Each row was made from one walk, in order. Every step used is in the known rows, and no mark comes twice. Write each row's walk.
Known rows:
Z > W: [-0.44  0.18  0.10 -0.10 -0.16 -0.30 -1.06 -0.39 -0.36  0.80 -0.94 -0.12
 -1.36  0.74  0.42 -2.08 -1.42 -1.36 -0.05  0.08]
C > P > Z > D: [ 0.49 -0.34 -2.48  0.56 -1.00  1.88  0.39  0.19 -0.32 -0.05 -0.59 -1.17
 -0.85  1.08  0.86  1.97 -0.47 -3.84 -0.92 -0.43]
C > Y > Z: [ 0.67  0.32  0.32  0.14 -1.37  2.54  0.35  0.05  0.53 -3.89  0.01  0.85
  0.30  0.88 -1.24  2.52 -1.42  4.00  0.89  1.10]
P > W > Y > F > D: [ 1.59 -1.65 -0.71 -0.75 -2.11  2.85  1.18  0.60 -1.05 -1.09 -2.25  2.48
 -2.35  0.34  2.19  2.60 -1.01  2.51  2.29 -2.68]
C > Y > F > P > Z: [ 2.12 -0.11 -1.22 -0.40 -2.91  1.76  0.38  0.86 -0.55 -6.59 -0.01  0.45
 -1.86  0.34  0.96  5.19 -2.16  3.37  2.72 -0.57]
W > Y: [ 0.63 -0.24  0.28 -0.67 -0.83  2.07  1.12 -0.42 -0.57  0.24 -0.78  1.24
 -0.43  0.49 -0.19  2.91 -0.60 -0.10 -1.03 -0.80]
C > Y > W: [ 1.14 -0.60  0.99  0.18 -2.46  2.17  0.73 -0.08 -0.30 -3.39 -0.88  1.53
 -1.55  0.57 -0.83  3.61 -2.01  2.97  1.81  0.00]
Y > C > P > Z: [ 1.44 -1.11 -1.11  0.34 -1.43  2.37  2.21  0.41 -0.58 -1.09 -0.98  0.07
  0.51  1.06  0.11  5.88 -1.65 -1.91  0.97 -0.84]
C > P: [ 1.08 -0.01 -0.80  0.02  0.08  3.13  0.93 -0.30 -0.25 -1.88 -0.15 -0.15
 -1.21  0.72 -0.68  2.98 -1.03 -0.37 -0.62  0.00]
F > P: [ 1.13 -0.95  0.30 -0.29  0.44 -0.06  0.01  0.08 -0.25 -3.93  0.34  0.19
 -1.25  0.20  0.33  1.60 -1.30 -0.35  1.34 -0.78]
Z > W > Y > C > P: [ 0.47  0.42 -0.57 -0.44 -2.00  4.11  1.31 -0.42 -1.33  1.47 -2.69 -0.01
  0.44  1.01 -0.28  7.05 -1.88 -2.35 -0.48 -0.93]
Y > Z > D: [-0.60 -0.98  0.22  0.75  1.32  1.09 -0.08 -0.01  0.84  0.79 -0.87  0.44
  1.05  1.10 -0.13 -0.96 -0.41 -2.48  0.78  1.10]
Y > C > P: [ 1.10 -0.79  0.09  0.49  0.02  3.85  1.96 -0.21 -0.25 -0.46 -1.38  0.41
  0.39  0.69 -0.79  5.91 -1.69 -0.90  0.78 -0.19]
P > C > Y: [ 0.72 -0.35 -0.68  0.29 -3.03  1.93 -0.30 -0.18 -0.33 -0.91 -1.03  0.53
 -1.81 -0.03  0.55  1.50 -1.62  5.35  0.73 -1.45]
W > Y > C: [ 0.61 -0.97  1.13 -0.22 -0.92  2.68  2.20 -0.34 -0.57  1.68 -2.03  1.83
  1.09  0.49 -0.33  5.68 -1.18 -0.52  0.39 -0.98]
W > Y > C > P > Z > D: [ 0.70 -0.77 -1.78  0.26 -2.40  3.82  2.25  0.14 -1.00  2.12 -2.44 -0.04
  1.15  1.10  0.63  7.83 -0.74 -4.43 -0.55 -1.46]
C > Y: [ 0.75  0.65  0.12  0.12 -1.65  2.33  0.11 -0.34  0.02 -2.86 -0.22  0.57
 -1.43  0.24 -0.71  2.26 -1.37  3.76 -0.18  0.14]
W > Y > C > P > Z: [ 1.63 -0.71 -1.31 -0.42 -2.82  3.72  2.95  0.25 -1.22 -0.24 -1.53  0.55
  0.94  1.11  0.04  9.01 -1.36 -1.90 -0.12 -1.66]
W > Y > Z > D: [-0.36 -0.68  0.03  0.01 -0.12  2.35  0.72 -0.15  0.15  1.59 -1.43  0.95
  1.48  1.14 -0.23  2.19 -0.11 -2.57 -0.40  0.26]
C > P > W > Y > Z > D: [ 0.67 -0.28 -1.95 -0.26 -2.37  4.91  0.67  0.06 -0.31 -0.01 -1.52  0.22
  0.58  1.61  0.05  4.60 -0.54 -1.36  0.12 -1.01]

Write each row's walk:
[ 2.12 -0.08 -0.82 -0.47 -3.25  3.20 -0.36  0.43 -0.38 -6.29 -0.58  1.08
 -2.59  0.16  1.00  4.39 -2.55  5.49  3.75 -1.22] | C > Y > F > P > W
[ 1.62 -1.70 -0.73 -0.97 -2.06  2.53  0.78  0.36 -1.13 -0.91 -1.75  1.48
 -1.33 -0.09  1.83  5.22 -1.70  1.71  2.57 -2.63] | W > Y > F > P > C
[ 0.94 -0.54 -0.41 -0.89 -2.60  2.11  0.61 -0.21 -0.77 -0.15 -0.91  1.49
 -1.05  0.72  0.69  2.06 -0.92  1.23  0.20 -2.06] | P > W > Y
[ 1.70 -0.83 -0.61 -1.25 -2.83  1.34  0.22  0.13 -1.05 -3.46 -0.34  0.97
 -1.42  0.45  1.18  3.97 -1.33  1.09  1.49 -2.93] | F > P > W > Y
[ 1.79  0.22 -0.11 -0.28 -1.50  3.19  0.16  0.24 -0.19 -6.00 -0.41  0.88
 -1.98 -0.05  0.11  5.17 -2.22  4.25  2.49  0.03] | C > Y > F > P
[ 0.78  0.80 -2.59 -1.01 -3.47  1.89  0.47  0.08 -1.63 -0.46 -1.00 -0.99
 -0.91  1.41  0.73  4.48 -1.24 -2.73 -1.75 -1.37] | C > P > Z > W > Y
[ 1.60  0.10 -1.65 -0.94 -3.16  4.58  1.09 -0.24 -1.12 -1.48 -0.83  0.57
 -1.30  0.99  0.08  5.42 -1.05  0.82 -0.52 -2.12] | C > P > W > Y
[-0.12 -0.09 -1.11 -0.22 -1.58 -1.87 -0.80  0.22 -0.65  0.10 -0.51 -0.56
 -1.16  1.13  1.39 -2.14 -1.37 -2.30  0.10 -0.54] | P > Z > W
[-0.50 -0.15  0.29 -0.04  0.26 -0.16 -0.78 -0.01  0.19 -0.35 -0.65  0.10
  0.42  1.40 -0.19 -1.85 -1.53 -1.25  1.02  0.95] | Y > Z > W
[-0.15  1.07 -0.04  0.03 -2.02  1.46 -1.01 -0.05  0.14 -2.72 -0.72 -0.12
 -0.08  1.16 -0.70  0.58 -1.98  2.75  0.69  1.12] | C > Y > Z > W
[ 1.96 -1.02 -1.04 -1.22 -2.12  1.46  1.39  0.76 -1.15 -3.36 -0.52  1.11
 -0.88  0.60  1.47  6.02 -1.42 -0.43  1.86 -1.55] | W > Y > F > P > Z
[ 0.96 -0.54 -1.29 -0.62 -1.38 -0.94 -0.81  0.79 -0.87 -2.93 -0.63 -0.29
 -1.78  0.85  2.18  0.95 -2.26 -1.95  2.93 -0.65] | Y > F > P > Z > W
[ 1.45 -1.05  0.29 -0.36  0.65  1.60  0.42  0.32 -0.16 -3.74 -0.33  0.99
 -1.44  0.17  0.68  2.78 -1.75  0.15  2.79 -0.15] | Y > F > P
[ 1.58 -0.28 -1.46 -0.91 -2.77  4.71  1.43  0.17 -0.52 -2.34 -0.64  0.88
  0.44  1.63 -0.49  5.72 -1.15  1.10  0.55 -1.19] | C > P > W > Y > Z
[ 0.55  0.41 -2.35 -0.25 -2.06  0.62 -0.31  0.21 -0.99 -1.12 -0.38 -1.45
 -1.45  1.37  0.80  1.33 -1.60 -2.61 -0.59 -0.54] | C > P > Z > W
[ 1.92 -0.05 -1.65 -1.00 -2.71  6.22  1.51  0.07 -1.01 -1.02 -1.52  1.41
 -1.49  0.96  0.36  6.62 -1.50  1.38  1.01 -1.35] | C > P > W > Y > F
